Every row comes from one small tree of marks. Brackets hold a mark, then the marks that hang from it, in the order of their numbers. Every link used is in the known rows. Which tree was each row made from?
Known rows:
(j114 (j224 j182)): [-0.57 -0.60  9.08  1.92  1.32 -0.15 -0.02  0.93 -2.20 -1.43  0.33  0.24
 -1.82 -1.54  0.83  0.44 -0.07 -6.37  0.05 -1.57  1.44]
(j224 j182 j644 j746): [ 0.00  0.28  1.20  0.31 -0.64  0.59 -2.13  1.55 -0.71 -0.09  1.07  1.56
  0.00  0.77 -2.45 -0.88  1.90 -0.57 -1.99  0.74  1.82]
(j224 j114 j182 j266 j746 j849): [-1.57  0.67 -7.07  2.40  0.94 -4.46 -0.85 -3.50 -1.57  0.61 -1.86  0.03
  2.93  0.30  0.02 -1.58  2.59  2.60 -3.48  1.88 -1.52]
(j210 (j224 j266 j644 j746)): [ 0.60  1.57 -3.09 -0.06 -1.97  0.54  2.19  0.13  0.23 -1.31  0.75 -0.55
 -4.04  0.68 -2.06 -1.06 -1.83  3.39  1.24  0.55 -3.57]
(j224 j114 j182 j266): [-1.50  2.01 -1.62  0.83  0.36 -2.12 -1.29  1.41  2.27 -0.96 -0.20 -0.27
 -1.56 -0.79  1.58  0.09  0.87 -3.85 -1.63  0.89 -0.76]
(j266 (j224 j114 j182 (j849 j648))): [ 1.23  0.44  2.45 -1.32  2.47  1.08  2.08 -0.30  4.99  1.17 -0.92 -1.12
  1.81 -1.07  1.38  1.14 -0.64 -0.05  2.34 -0.05  3.90]
(j266 j224): [ 0.92  1.58  4.67 -1.70  0.99  3.45  1.01  1.32  2.63 -0.15  0.21 -0.10
 -2.08 -0.83  0.05  1.70 -5.07 -4.70  4.08 -2.26  3.61]
(j224 j266 j746): [-0.86  0.48 -2.38  1.04 -0.98 -1.83  0.75 -2.62 -0.08 -0.65 -0.41 -0.28
 -3.27  0.20 -1.32 -1.03 -1.60 -1.35  1.10 -0.17 -1.51]
(j210 (j224 j114 j644)): [ 1.28  0.89  2.20 -1.63 -2.31  4.25  2.09  7.24  2.46 -0.67  1.62  0.45
 -2.12 -0.17  2.21  1.23 -1.62  2.16  1.32 -1.03 -2.04]
(j224 j182 j266 j849): [-1.65 -0.53 -7.72  1.76  3.46 -3.00 -1.13 -5.04 -1.54  0.81 -0.78  0.68
 -0.10 -1.00 -5.04 -0.02  1.63 -5.49 -2.03  1.45 -0.64]
(j224 j182 j746 j849): [-0.42 -1.88 -4.16  2.72  2.16 -1.49  0.37 -2.65 -2.42  1.70 -1.03  2.01
  2.54 -0.56 -4.74 -0.69  1.56 -1.39 -2.08  0.41  1.92]
(j912 (j648 j849)): [ 0.41 -3.88  2.23 -0.45 -0.92  1.21  0.07 -1.07 -5.85  0.94  0.65  0.16
 -4.25 -0.64 -1.67  2.21  0.38 -6.72  1.67 -1.94  2.92]
(j648 j849): [-0.20 -3.41 -1.27 -0.17  0.73  0.83  1.45 -1.07 -3.89  0.84  1.07  0.84
 -2.52 -0.67 -0.72  1.37 -1.26 -6.64 -0.65 -2.09  1.25]
(j114 (j224 j182 j266 j644 j849)): [-1.27 -1.17  2.07  0.22  1.49 -3.27 -3.56 -5.76 -4.58 -0.81 -0.02 -0.68
  2.49  0.26 -1.06 -0.71  3.41 -0.60 -2.39  1.30 -1.48]
(j210 (j224 j266)): [-0.02  1.64 -3.37  1.42 -0.24  1.20  3.49  0.90  1.58 -1.21  0.90 -0.25
 -6.29 -1.47 -2.66  0.57 -3.20 -3.57  2.49 -0.79 -3.17]
(j114 (j224 j182 j266 j644 j746)): [-0.96  0.75  6.29  1.26 -0.52 -2.95 -2.81 -3.12 -4.39 -2.35 -0.23 -1.05
  0.16  0.97  1.25 -2.02  2.08  1.44 -2.12  1.13 -1.13]
(j266 (j224 j746)): [ 1.09  1.29  4.14 -0.57  0.15  1.72  1.59  0.20  1.45 -0.08 -0.87 -0.27
 -0.81  0.01  0.04  0.25 -4.62 -0.90  3.89 -2.14  3.72]
(j224 j182 j266): [-1.58  1.68 -3.21  1.64  1.81 -1.81 -1.16 -1.53  0.00 -1.13  0.01  0.39
 -3.63 -1.34 -2.41 -0.01  0.39 -7.72 -1.13  0.70 -0.09]
(j266 (j224 j114 j182 j644 j746)): [ 1.02  3.67  5.68 -2.28 -0.42  1.68 -2.38  2.71  1.85 -0.46 -0.26 -0.45
  3.00  1.30  3.25 -0.30 -0.72  3.72 -0.23  0.12  3.55]
(j210 (j224 j182 j266)): [-0.55  2.85 -4.03  2.51  1.70  0.34  2.64  0.39  0.69 -1.48  0.47  0.28
 -6.86 -2.00 -3.85  0.24 -1.31 -5.39  0.22  0.54 -1.26]
(j210 j224): [ 0.95  0.10  0.72  1.14 -0.11  3.68  4.77  3.78  2.25 -0.27  1.15  1.13
 -5.90 -2.00 -1.96  1.39 -3.58 -4.09  3.01 -2.04 -0.76]
(j912 j648): [ 0.49 -2.62  5.42 -0.92 -1.26  2.48 -0.08  2.41 -1.51  0.40  0.73  0.68
 -5.41 -1.14 -1.64  2.34 -0.71 -6.32  3.93 -1.66  2.27]

Which tree is each row?
[ 0.85  2.04 -0.12  0.76  1.97 -0.24  0.22 -0.84 -0.34  1.09 -2.24 -0.03
  4.85  0.21  0.80 -0.19 -0.79  2.78  0.00 -0.16  3.95]
(j266 (j224 j114 j182 j746 j849))
[ 0.47 -3.12 -0.73 -1.24 -2.33  0.09 -1.12  1.28 -0.65  1.79 -0.22  0.68
  5.97  1.96  2.29 -0.65  1.70  7.77 -1.16  0.03 -1.07]
(j224 j114 j644 j746 j849)
[-1.63  3.04 -2.32  2.38 -0.44 -2.98 -1.29 -0.32  0.54 -1.25 -0.87 -0.52
 -0.22  0.17  2.05 -1.47  0.98 -0.24 -2.23  1.12 -0.96]
(j224 j114 j182 j266 j746)
[ 1.81 -3.14 -1.15  0.06 -0.40  2.42  7.07  3.04  4.75  0.94  0.34 -0.89
 -2.29 -1.92  0.46  1.26 -0.88  1.85  3.17 -0.90 -2.19]
(j210 (j224 j114 (j849 j648)))
[-0.22 -2.96 -3.94 -0.63 -0.64 -2.04  2.80 -2.66  3.89  0.67 -0.41 -2.22
 -0.12 -0.55  1.90  0.21  0.73  0.58  1.76  0.55 -2.78]
(j224 j114 j266 (j849 j648))
[ 0.48 -1.14 -3.79  2.73  3.30  1.94  3.48  0.68 -0.65  1.12  0.33  1.72
 -2.34 -2.18 -5.31  0.96 -0.32 -3.64 -0.28 -0.31 -0.34]
(j210 (j224 j182 j849))
[-0.35  0.97  2.84 -1.32 -0.93  1.37 -2.86  5.40  1.55 -0.33  1.38  1.19
  1.52  0.22  2.67  0.81  1.97 -0.54 -2.29  0.07  0.69]
(j224 j114 j182 j644)
[-0.78 -0.94  6.90 -0.44 -2.14 -2.24 -1.48 -2.55 -3.71 -2.06 -0.03 -1.60
  0.06  1.46  2.68 -1.65  0.05  2.86  0.26 -0.13 -2.04]
(j114 (j224 j266 j644 j746))
[ 1.74  0.48  2.19 -3.03 -1.01  1.37 -0.92 -0.13  0.28  1.03 -0.70 -0.51
  6.30  1.88  2.59 -0.07 -1.35  8.10  1.22 -0.34  1.79]
(j266 (j224 j114 j644 j746 j849))
[-1.88  0.79  5.89  2.00  1.54 -2.54 -1.09 -2.33 -2.95 -2.16 -0.14 -0.86
 -2.40 -1.28  0.89 -0.37  0.71 -6.64 -0.60 -0.04 -0.45]
(j114 (j224 j182 j266))
[ 0.43 -3.98  7.77 -0.90  0.93 -0.19  0.03 -2.72 -0.58 -0.05  0.68 -0.89
  1.55 -0.54 -0.09 -0.08  3.27  0.00 -0.19  0.25  1.05]
(j114 (j224 j182 j644 (j849 j648)))
[-1.24 -1.11 -8.14  2.98  2.25 -4.59 -0.73 -6.50 -3.21  0.82 -1.86  0.50
  0.73 -0.01 -4.61 -1.53  1.72 -1.58 -2.36  1.75 -0.53]
(j224 j182 j266 j746 j849)
[-0.46 -1.35 -2.65  2.30  0.88 -1.80 -0.06  0.19 -1.01  1.54 -1.36  1.41
  3.97 -0.18  0.30 -0.64  1.91  1.98 -2.95  0.37  1.01]
(j224 j114 j182 j746 j849)
[-0.29  0.54 -1.79 -1.04 -2.26 -1.37 -1.64 -1.96 -0.57 -0.81  0.49 -0.34
 -0.77  1.73 -1.00 -1.28  0.34  1.76 -0.25  0.81 -1.79]
(j224 j266 j644 j746)
[-0.41  1.28 -0.55 -1.18 -3.67 -1.30 -2.36  1.41  0.77 -1.20  0.09 -0.97
  1.59  2.17  3.78 -1.33  0.27  5.67 -0.96  0.79 -2.59]
(j224 j114 j266 j644 j746)
[ 1.09  0.12 -2.63  0.34  0.77  1.95  1.15  3.05  0.10  0.88  0.66  1.18
  1.45 -0.42 -1.02  0.82  1.48  3.22 -1.86  0.74 -1.50]
(j210 (j224 j114 j182 j644 j849))
[ 1.60  2.60  6.49 -3.32 -2.17  2.80 -0.90  3.38  2.35 -0.37 -0.09 -0.77
  3.14  1.82  4.52 -0.02 -2.70  5.94  2.05 -1.20  2.33]
(j266 (j224 j114 j644 j746))
[-1.06  3.26 -1.71  0.20 -1.76 -2.62 -3.48  0.22 -0.34 -1.26 -0.19 -0.47
  1.75  1.59  2.45 -1.72  2.53  3.78 -3.44  2.10 -1.44]
(j224 j114 j182 j266 j644 j746)
[-0.09 -2.30 -3.86  0.30 -1.61 -3.17  3.01 -3.45  2.70  0.44 -1.39 -2.45
  1.60  0.39  1.72 -1.20  1.00  4.63  1.33  1.03 -2.80]
(j224 j114 j266 j746 (j849 j648))
[ 1.56 -0.27  0.15 -0.27 -1.96  2.90  3.12  3.77  0.55 -0.39  1.33  0.65
 -2.94  0.25 -1.82 -0.30 -1.89  3.27  1.56 -0.83 -1.34]
(j210 (j224 j644 j746))
[ 1.24  1.92  6.50 -4.20 -1.15  3.90 -1.64  3.94  3.50 -0.40  0.78 -0.72
  2.24  0.95  4.71  1.48 -2.92  1.70  2.74 -1.50  2.43]
(j266 (j224 j114 j644))
[ 0.18 -1.31 -1.29 -1.24  0.42  0.57 -3.26  2.06 -0.19  1.38  0.61  1.46
  4.56  0.37  0.48  0.65  3.67  1.65 -3.32  0.86  0.29]
(j224 j114 j182 j644 j849)
[ 1.36 -2.20 -3.24  0.50 -0.56  2.24  3.14  0.85 -1.54  1.42  0.64  1.06
  0.22  0.53 -3.54 -0.36 -0.57  5.44  0.60 -0.10 -1.88]
(j210 (j224 j644 j746 j849))
[-0.83 -1.70 -4.93 -2.24 -1.07 -1.48 -2.64 -1.41  0.08  0.69  0.50 -0.51
  3.79  1.41  1.95  0.01  1.63  3.67 -1.36  0.87 -3.82]
(j224 j114 j266 j644 j849)
[ 0.96  2.89  4.76 -2.91  1.40  3.08 -2.55  1.03  1.77 -0.29  0.94  0.34
 -0.15  0.02 -1.22  1.00 -1.35 -3.37  1.08 -0.28  4.39]
(j266 (j224 j182 j644))
[ 0.87  1.58  1.74 -2.40  1.95  1.64 -2.82  0.56  1.30  0.92 -0.19  0.18
  5.56  0.69  1.63  0.87  0.41  2.40 -0.55  0.36  3.59]
(j266 (j224 j114 j182 j644 j849))
[-1.08 -1.67 -5.24 -0.02 -0.15 -2.22 -0.42 -1.60  0.21  0.95 -0.96 -0.76
  1.90 -0.09  1.39  0.45  0.74  0.42 -0.48  0.09 -3.08]
(j224 j114 j266 j849)
